Each row was made from one walk, in order. Every step used is in the known rows, and no mark comes twice. Write each row's walk.
Known rows:
sipom sive paposav: -0.496	-0.321	-1.095	-1.192	-5.238	-0.742	2.661	1.302	0.866	-4.857	-2.718	0.157	0.602	-3.484	-1.052	-0.646	-2.439	5.294	-2.522	-1.009	2.144	1.917	-3.897	-0.162	-1.746	-2.817	0.279	2.393
nokod paposav zedev taku: 2.210	-2.354	-0.680	-2.323	-1.606	1.947	2.408	0.744	1.471	-1.228	-2.514	-0.962	2.312	-2.752	-1.079	-3.750	-2.807	1.441	-2.807	2.173	1.220	3.476	-2.446	0.315	-0.083	0.242	3.069	-0.516
paposav patap taku: 1.097	-1.969	-1.169	-3.029	-1.664	1.711	3.066	0.642	0.854	-0.556	-2.973	-0.176	0.931	-3.326	-1.010	-2.296	-2.746	1.770	-2.364	1.098	1.050	2.127	-3.816	0.318	-0.673	-2.912	0.837	-0.405
sipom zedev paposav patap taku sive: 0.328	-0.994	-1.258	-3.060	-2.685	2.327	4.340	-1.302	0.477	-2.115	-2.675	-0.595	1.966	-2.558	1.184	-1.364	-2.471	-0.098	-1.898	-1.620	-0.981	-0.223	-3.104	-0.775	1.066	-3.522	1.748	-0.651
paposav patap taku sive: 1.387	-1.335	-0.785	-3.816	-2.545	2.147	4.178	-0.547	1.085	-0.283	-2.978	-0.416	1.221	-2.737	0.224	-2.358	-2.450	1.373	-1.961	0.451	0.101	1.068	-3.343	0.362	0.137	-2.838	1.144	-1.595
patap paposav zedev taku sive sipom fopugep: 1.623	0.561	-0.373	-3.516	-1.004	1.371	3.788	-2.394	3.554	0.458	-2.352	-0.490	1.075	-2.328	-0.306	-2.858	-2.574	-0.777	-0.333	-0.681	-1.028	-0.216	-3.790	-0.355	1.599	-0.984	0.215	-0.265
sipom patap taku sive paposav: 0.874	0.017	-1.180	-2.858	-6.247	0.652	4.646	-1.365	0.352	-3.719	-2.613	-0.521	1.711	-1.250	1.325	-0.629	-1.618	3.977	-2.053	-1.417	0.306	-0.209	-3.445	-0.444	-0.437	-2.257	1.409	0.835
patap taku sive: 1.368	-0.607	-1.282	-3.310	-3.962	0.803	5.099	0.140	0.491	-1.405	-1.705	-0.002	0.864	-2.673	0.187	-1.750	-2.359	2.397	-1.963	0.437	1.002	1.687	-3.906	-0.112	-0.137	-2.816	0.449	-0.042
fopugep sipom zedev: -0.236	-0.272	-0.698	1.462	-2.805	-1.760	3.960	1.132	-1.587	-3.566	-2.533	1.759	0.837	-4.236	-2.385	-0.466	-2.277	3.363	-1.360	0.797	2.025	3.380	-5.114	-1.173	-0.735	-3.536	-0.222	1.654
zedev paposav patap: 0.575	-1.130	-1.487	-1.988	-1.257	0.288	1.751	0.912	1.213	-1.442	-3.242	-1.521	1.728	-3.902	-1.335	-1.487	-2.499	1.540	-2.646	1.103	0.716	1.579	-3.706	-0.240	-0.260	-2.875	0.755	0.463
nokod paposav patap taku sive sipom: 2.631	-2.494	-1.053	-3.426	-3.484	3.352	4.487	-0.146	2.219	-0.056	-1.796	0.219	0.775	-4.128	0.056	-2.775	-3.870	0.130	-0.716	1.213	-0.789	1.297	-2.660	0.775	-0.121	-0.943	3.275	-1.462
paposav patap taku sive sipom: 1.266	-1.025	-0.859	-4.346	-3.682	2.102	4.751	-0.237	1.758	-0.161	-1.369	0.235	0.401	-3.466	-0.468	-1.844	-3.163	0.411	-0.060	0.463	-0.384	0.579	-4.046	0.065	-0.550	-2.497	1.087	-0.933
patap paposav: 1.077	-0.322	-1.765	-1.353	-2.857	-0.631	2.227	1.129	0.769	-2.205	-2.822	-0.665	0.858	-4.094	-1.356	-0.911	-2.233	3.057	-2.049	1.081	1.345	2.177	-4.544	-0.302	-0.586	-3.093	-0.268	1.911
fopugep sipom sive paposav zedev taku: -0.027	1.116	1.211	-1.559	-0.899	-0.469	1.590	-1.206	0.377	-3.783	-4.379	-0.295	3.116	-1.120	-0.650	-1.589	-2.114	2.826	-2.447	-1.320	0.554	1.069	-2.938	-0.174	0.159	-1.887	0.136	-0.739
taku patap paposav zedev: 1.494	-0.509	-0.479	-3.200	-1.986	1.182	2.174	-0.577	1.628	-1.505	-3.138	-1.435	2.046	-2.383	-0.815	-2.325	-1.576	1.324	-1.826	-0.069	0.108	0.812	-3.732	0.240	0.000	-2.495	0.293	-0.401
paposav zedev taku sive sipom patap: -0.118	-0.415	0.202	-4.429	-5.791	0.954	5.218	-0.585	1.298	-2.742	-0.113	0.243	1.050	-0.799	-1.058	-1.747	-1.776	1.519	1.001	-0.112	0.110	1.161	-4.315	-1.147	-0.823	-0.867	1.955	0.649
nokod paposav patap: 1.932	-3.436	-1.455	-0.682	-2.145	1.743	2.272	1.590	1.473	-0.990	-3.354	-0.203	1.075	-5.001	-1.567	-3.071	-3.164	2.393	-2.582	2.480	1.348	3.629	-2.851	0.674	-0.800	-1.260	3.032	-0.188
patap paposav zedev taku: 1.375	-0.059	-0.560	-3.508	-0.766	0.877	1.488	-0.372	1.374	-1.363	-3.123	-1.659	2.692	-1.881	-0.767	-2.335	-1.936	0.977	-2.186	0.611	0.192	1.430	-3.521	-0.289	0.439	-1.730	0.495	0.030
fopugep sipom sive paposav zedev taku patap: 0.284	1.199	1.551	-2.237	-0.790	0.289	2.539	-2.132	0.502	-3.908	-4.254	-0.673	3.395	-0.655	0.166	-1.684	-1.986	1.872	-2.677	-2.574	-0.088	-0.277	-2.952	0.017	0.707	-2.376	0.223	-1.856
zedev paposav patap taku: 0.998	-1.243	-1.447	-3.179	-0.771	1.482	2.257	-0.022	1.084	-0.928	-3.322	-1.389	1.916	-3.035	-0.277	-1.633	-2.822	0.579	-2.760	0.053	0.068	0.723	-3.243	0.027	0.464	-3.147	0.816	-0.318
fopugep sipom sive paposav: -0.311	0.936	0.074	0.500	-2.927	-2.046	2.276	0.250	-0.244	-4.755	-4.230	0.829	1.465	-3.355	-1.308	-0.244	-2.410	4.849	-2.428	-0.815	1.703	1.718	-3.938	-0.110	-0.828	-3.217	-0.655	1.214
patap taku: 1.043	-1.105	-1.589	-2.546	-3.199	0.326	3.943	1.291	0.274	-1.649	-1.855	0.204	0.463	-3.386	-1.139	-1.577	-2.733	2.791	-2.255	0.896	1.954	2.787	-4.346	-0.057	-0.932	-2.799	0.137	1.091
paposav patap taku sive sipom zedev: 0.275	-1.543	-0.987	-3.417	-4.956	2.629	5.643	-0.371	0.837	-1.681	-0.505	1.277	0.192	-3.816	-0.253	-1.426	-3.121	0.165	0.495	-0.659	-0.498	0.548	-4.359	-0.612	-0.621	-2.967	1.633	0.001
nokod paposav zedev taku sive sipom dulig: 3.598	0.051	-0.556	-4.439	-2.486	1.624	4.711	-1.052	2.707	-0.826	-1.967	-1.556	2.841	-3.911	-0.742	-1.989	-2.148	-0.022	-2.482	2.683	0.056	2.392	-3.472	0.650	0.393	1.465	4.007	-2.658

Write each row's walk:
0.024	0.064	-1.065	-2.450	-6.914	-0.411	4.693	-0.045	1.059	-3.808	-0.879	0.611	0.013	-2.793	-0.953	0.187	-2.008	2.780	1.191	-0.475	-0.060	0.516	-5.007	-1.122	-0.921	-2.584	0.705	2.668 -> taku sive sipom patap paposav
-0.481	-0.693	-0.952	-2.371	-7.780	-0.713	5.976	1.006	0.624	-3.685	0.246	1.315	-0.649	-3.123	-1.724	-0.248	-2.143	3.619	1.184	0.319	1.287	1.922	-5.292	-1.223	-1.839	-2.161	1.095	2.614 -> taku sive sipom patap
0.925	1.831	-0.373	-0.156	-2.447	-0.730	4.227	-2.145	-0.933	-3.751	-3.312	-0.358	3.287	-2.472	1.143	-0.459	-2.240	2.081	-2.598	-0.985	-0.065	-0.380	-3.705	-1.152	1.157	-2.803	0.563	-0.577 -> fopugep sipom zedev taku sive paposav
-0.084	-0.819	-1.389	-1.099	-4.941	-0.810	2.931	0.860	0.185	-4.176	-2.669	0.107	0.535	-2.763	-1.572	-0.231	-1.647	4.224	-1.018	-0.090	1.406	2.030	-4.770	-0.986	-0.965	-2.999	0.420	3.135 -> sipom patap paposav
-0.490	-1.183	-0.570	-1.698	-3.833	0.634	1.762	0.702	1.475	-3.689	-3.770	-0.235	1.246	-3.546	-0.879	-1.279	-2.497	4.060	-2.603	-1.067	1.313	1.366	-3.329	0.282	-1.518	-2.843	0.956	0.828 -> sipom sive paposav patap
0.937	1.023	-0.022	-0.779	-0.948	0.622	3.368	-2.726	-0.304	-2.650	-4.376	-0.656	3.816	-2.436	1.223	-1.126	-2.204	1.044	-2.554	-1.039	-0.936	-0.977	-3.088	-0.746	1.362	-2.943	1.204	-2.099 -> fopugep sipom zedev taku sive paposav patap
1.079	-0.718	-0.253	-4.010	-1.669	1.432	3.789	-0.335	1.075	-1.387	-1.888	-1.262	2.208	-1.544	-0.742	-3.041	-2.023	0.862	-2.334	0.234	0.792	1.516	-3.738	-0.154	-0.011	-1.889	1.040	-1.092 -> paposav zedev taku patap
0.590	-1.009	-1.812	-0.381	-3.132	-0.949	4.530	1.312	2.344	-0.657	-1.066	1.463	-1.628	-5.389	-3.109	-1.702	-3.329	2.569	-0.643	1.127	2.395	2.862	-5.538	-0.441	-1.218	-1.849	-0.427	2.725 -> sive sipom fopugep
0.986	-0.349	-0.190	-4.086	-5.373	1.579	3.669	-2.164	1.003	-2.878	-2.953	-0.875	2.456	0.066	1.087	-2.035	-0.953	3.186	-1.726	-1.314	-0.175	-0.217	-2.754	-0.115	-0.264	-1.204	1.862	-0.281 -> sipom patap taku sive paposav zedev
0.935	-0.452	-1.116	-2.887	-2.345	0.376	4.760	0.467	0.528	-2.244	-1.548	-0.806	1.397	-2.808	-0.487	-1.679	-2.696	1.692	-2.606	0.122	1.392	1.484	-4.515	-0.429	-0.067	-2.929	0.474	0.091 -> zedev taku patap
2.230	0.112	-0.588	-4.417	-3.386	1.846	2.891	-1.925	1.638	-0.980	-3.259	-1.829	2.932	-1.226	1.338	-2.712	-1.624	2.030	-2.790	-0.215	-0.110	-0.104	-2.479	0.560	0.091	-1.219	1.117	-1.510 -> patap taku sive paposav zedev
1.599	0.460	-1.584	-1.995	-4.837	-0.476	3.449	-0.237	1.114	-2.316	-2.662	-1.422	1.884	-3.417	0.466	-1.234	-1.912	3.906	-2.883	0.527	1.105	0.680	-3.531	-0.125	-0.648	-2.151	0.522	0.512 -> taku sive paposav
0.230	-0.991	-0.870	-2.997	-6.040	0.601	5.915	-0.189	-0.108	-3.311	-1.533	0.869	0.472	-1.485	-0.012	-0.916	-1.709	3.502	-0.980	-0.671	0.977	1.573	-4.161	-0.721	-0.526	-2.581	1.211	1.059 -> sipom patap taku sive
2.125	0.515	-1.608	-3.209	-4.103	0.765	3.865	-1.092	0.908	-1.864	-2.874	-1.311	2.188	-2.496	1.519	-1.361	-2.241	2.815	-3.037	-0.375	0.388	-0.231	-3.145	0.207	0.025	-2.344	0.567	-0.367 -> patap taku sive paposav
0.803	-0.855	-0.482	-3.385	-1.832	0.702	2.740	0.685	0.960	-1.317	-2.124	-0.969	2.039	-2.065	-1.618	-2.892	-2.074	1.748	-2.139	1.460	1.532	2.829	-3.799	-0.367	-0.511	-1.365	0.907	0.018 -> paposav zedev taku
-0.282	0.071	0.535	-0.005	-1.518	-0.613	1.429	-0.305	0.378	-3.606	-5.256	0.444	1.925	-3.271	-1.264	-0.698	-2.481	3.675	-2.353	-0.869	0.868	1.133	-3.344	0.292	-0.649	-3.334	-0.039	-0.319 -> fopugep sipom sive paposav patap
-0.269	-0.482	-1.292	-2.367	-4.912	0.822	6.121	0.664	0.207	-3.615	0.839	0.873	0.290	-3.762	-1.077	-0.705	-3.344	0.707	-0.081	-1.014	0.787	1.022	-5.512	-1.551	-0.786	-2.986	1.069	1.607 -> sive sipom zedev taku patap
1.508	-3.051	-1.187	-2.282	-4.682	3.754	5.348	-0.365	1.337	-1.554	-1.126	1.334	0.518	-4.429	0.204	-2.292	-3.714	-0.105	-0.033	0.125	-0.888	1.267	-2.994	-0.035	-0.227	-1.369	3.939	-0.624 -> nokod paposav patap taku sive sipom zedev
1.323	-0.518	-1.355	-2.408	-3.221	0.727	6.154	-0.739	2.435	0.129	-1.162	1.442	-1.119	-3.772	-0.743	-1.976	-3.337	1.198	-0.476	-0.323	0.649	1.059	-4.698	-0.144	0.279	-2.051	-0.069	0.651 -> patap taku sive sipom fopugep
0.238	0.164	0.714	-0.672	-1.746	-1.152	1.624	-0.884	-0.288	-3.192	-4.525	0.310	1.980	-1.255	-2.116	-0.973	-0.959	2.982	-0.622	0.220	0.343	1.776	-4.129	-0.618	0.045	-2.309	0.143	0.771 -> fopugep sipom patap paposav zedev
1.430	0.404	-1.295	-2.982	-1.571	0.723	3.595	-0.457	0.880	-2.246	-2.639	-1.543	2.063	-2.583	0.343	-1.176	-2.462	0.945	-2.573	-0.682	0.112	0.107	-4.161	-0.420	0.908	-3.327	0.096	-0.008 -> zedev taku patap paposav
0.851	-0.511	-1.389	-1.170	-3.921	-0.538	5.745	0.127	2.673	-0.340	-1.023	1.272	-1.322	-4.722	-1.722	-1.897	-3.035	2.063	-0.308	0.571	1.359	1.959	-5.158	-0.422	-0.382	-1.928	-0.157	1.594 -> taku sive sipom fopugep
1.744	-0.921	-1.485	-2.951	-1.887	1.671	1.869	-0.559	1.385	-1.071	-3.958	-1.479	2.193	-3.178	0.307	-1.801	-2.664	2.250	-3.329	0.164	0.486	0.207	-3.016	0.625	-0.437	-2.482	0.957	-0.745 -> sive paposav patap taku
1.719	0.216	-1.010	-3.438	-2.052	1.517	2.920	-1.588	1.607	-1.259	-3.698	-2.449	3.286	-2.460	1.445	-2.002	-2.272	1.511	-3.223	0.043	-0.448	-0.634	-2.728	0.110	0.510	-2.020	1.550	-1.698 -> zedev taku sive paposav patap
0.135	-0.434	-0.447	-0.516	0.409	0.594	2.702	-1.133	-0.930	-2.300	-4.251	0.201	2.315	-3.122	-0.391	-0.733	-2.734	0.093	-2.033	-0.935	-0.537	0.470	-3.637	-0.785	1.277	-3.964	0.505	-0.712 -> fopugep sipom zedev paposav patap taku
2.608	-1.720	-0.292	-3.167	-2.287	2.424	3.606	-0.462	1.642	-1.009	-2.486	-1.125	2.663	-1.980	0.273	-3.960	-2.338	0.831	-2.443	1.689	0.200	2.490	-1.977	0.329	0.560	0.208	3.415	-1.657 -> nokod paposav zedev taku sive
0.499	0.147	-0.042	-1.336	-0.330	0.985	3.907	-2.295	-0.604	-1.933	-4.067	0.016	2.642	-2.373	0.920	-0.893	-2.435	-0.409	-1.692	-1.485	-1.538	-0.475	-3.230	-0.788	1.990	-3.969	0.807	-1.824 -> fopugep sipom zedev paposav patap taku sive
-0.047	-0.400	-1.228	-1.965	-4.663	0.633	5.791	0.100	-0.344	-3.380	-0.746	0.361	1.294	-2.947	0.087	-1.286	-2.291	1.922	-1.624	-0.437	0.943	1.842	-4.394	-1.491	0.037	-2.797	1.268	0.992 -> sipom zedev taku sive
-0.077	0.264	-0.435	0.477	-1.498	-1.201	4.308	0.386	-1.651	-3.459	-2.466	1.112	1.654	-3.363	-1.584	-0.606	-2.585	2.110	-1.748	0.274	1.469	2.589	-4.870	-1.511	0.249	-3.245	0.019	0.914 -> fopugep sipom zedev taku
-0.274	0.029	-1.793	-1.868	-5.960	-0.295	5.126	0.380	0.551	-3.697	0.238	0.289	0.454	-4.259	-0.639	-0.023	-2.843	1.073	0.218	-0.636	0.120	0.651	-4.862	-1.694	-0.469	-2.822	1.007	2.436 -> taku sive sipom zedev paposav
0.060	0.029	0.422	-3.920	-3.112	1.630	2.935	-1.168	1.616	-3.994	-2.926	-1.252	2.699	-0.877	0.478	-2.263	-2.112	2.199	-2.716	-2.664	0.373	-0.017	-2.912	0.032	-0.250	-1.952	1.176	-0.634 -> sipom sive paposav zedev taku patap
0.403	0.765	0.950	-1.562	-0.528	-0.567	1.914	-1.638	-0.297	-3.199	-4.348	-0.301	2.912	-0.393	-1.283	-1.119	-1.295	1.753	-0.987	-0.333	-0.237	0.982	-3.913	-1.002	0.894	-2.100	0.380	0.011 -> fopugep sipom patap paposav zedev taku
1.636	-0.371	-1.200	-2.505	-3.290	0.984	2.603	-0.878	1.726	-1.282	-3.709	-1.839	2.431	-3.309	0.516	-1.918	-2.001	2.800	-2.886	0.500	0.248	-0.005	-2.946	0.427	-0.335	-2.374	1.218	-0.995 -> taku sive paposav patap
0.640	1.196	-0.272	-0.289	-0.415	-0.229	4.037	-1.642	-1.112	-3.713	-3.352	0.130	2.612	-2.682	0.188	-0.214	-2.448	0.324	-1.790	-1.758	-0.594	-0.168	-4.569	-1.229	1.739	-4.200	-0.215	-0.212 -> fopugep sipom zedev taku patap paposav
1.281	0.908	0.910	-2.405	-3.070	0.323	3.320	-3.124	-0.079	-2.791	-4.492	-0.323	3.240	0.297	0.790	-1.491	-0.942	2.851	-1.558	-1.146	-0.515	-0.553	-2.759	-0.135	0.609	-1.645	1.008	-1.529 -> fopugep sipom patap taku sive paposav zedev
1.254	-0.265	-0.100	-4.183	-2.622	1.187	3.894	-0.604	1.207	-1.040	-1.919	-1.104	2.364	-1.418	-0.205	-2.931	-1.778	1.277	-1.868	0.906	0.553	1.765	-3.356	-0.319	0.214	-1.305	1.253	-1.084 -> paposav zedev taku sive
0.717	0.634	-1.567	-1.844	-4.788	0.605	4.577	-1.105	0.147	-3.888	-1.855	-0.917	2.525	-2.661	1.440	-0.923	-2.228	2.381	-2.682	-1.161	0.433	-0.021	-3.652	-1.165	0.164	-2.294	1.457	0.710 -> sipom zedev taku sive paposav
-0.057	-0.857	-0.467	-2.864	-5.266	0.164	2.491	0.405	1.485	-3.169	-1.393	0.294	0.412	-2.250	-2.498	-1.030	-1.727	2.421	1.120	0.146	0.370	1.532	-4.774	-0.825	-1.560	-1.506	0.967	2.590 -> sive sipom patap paposav zedev
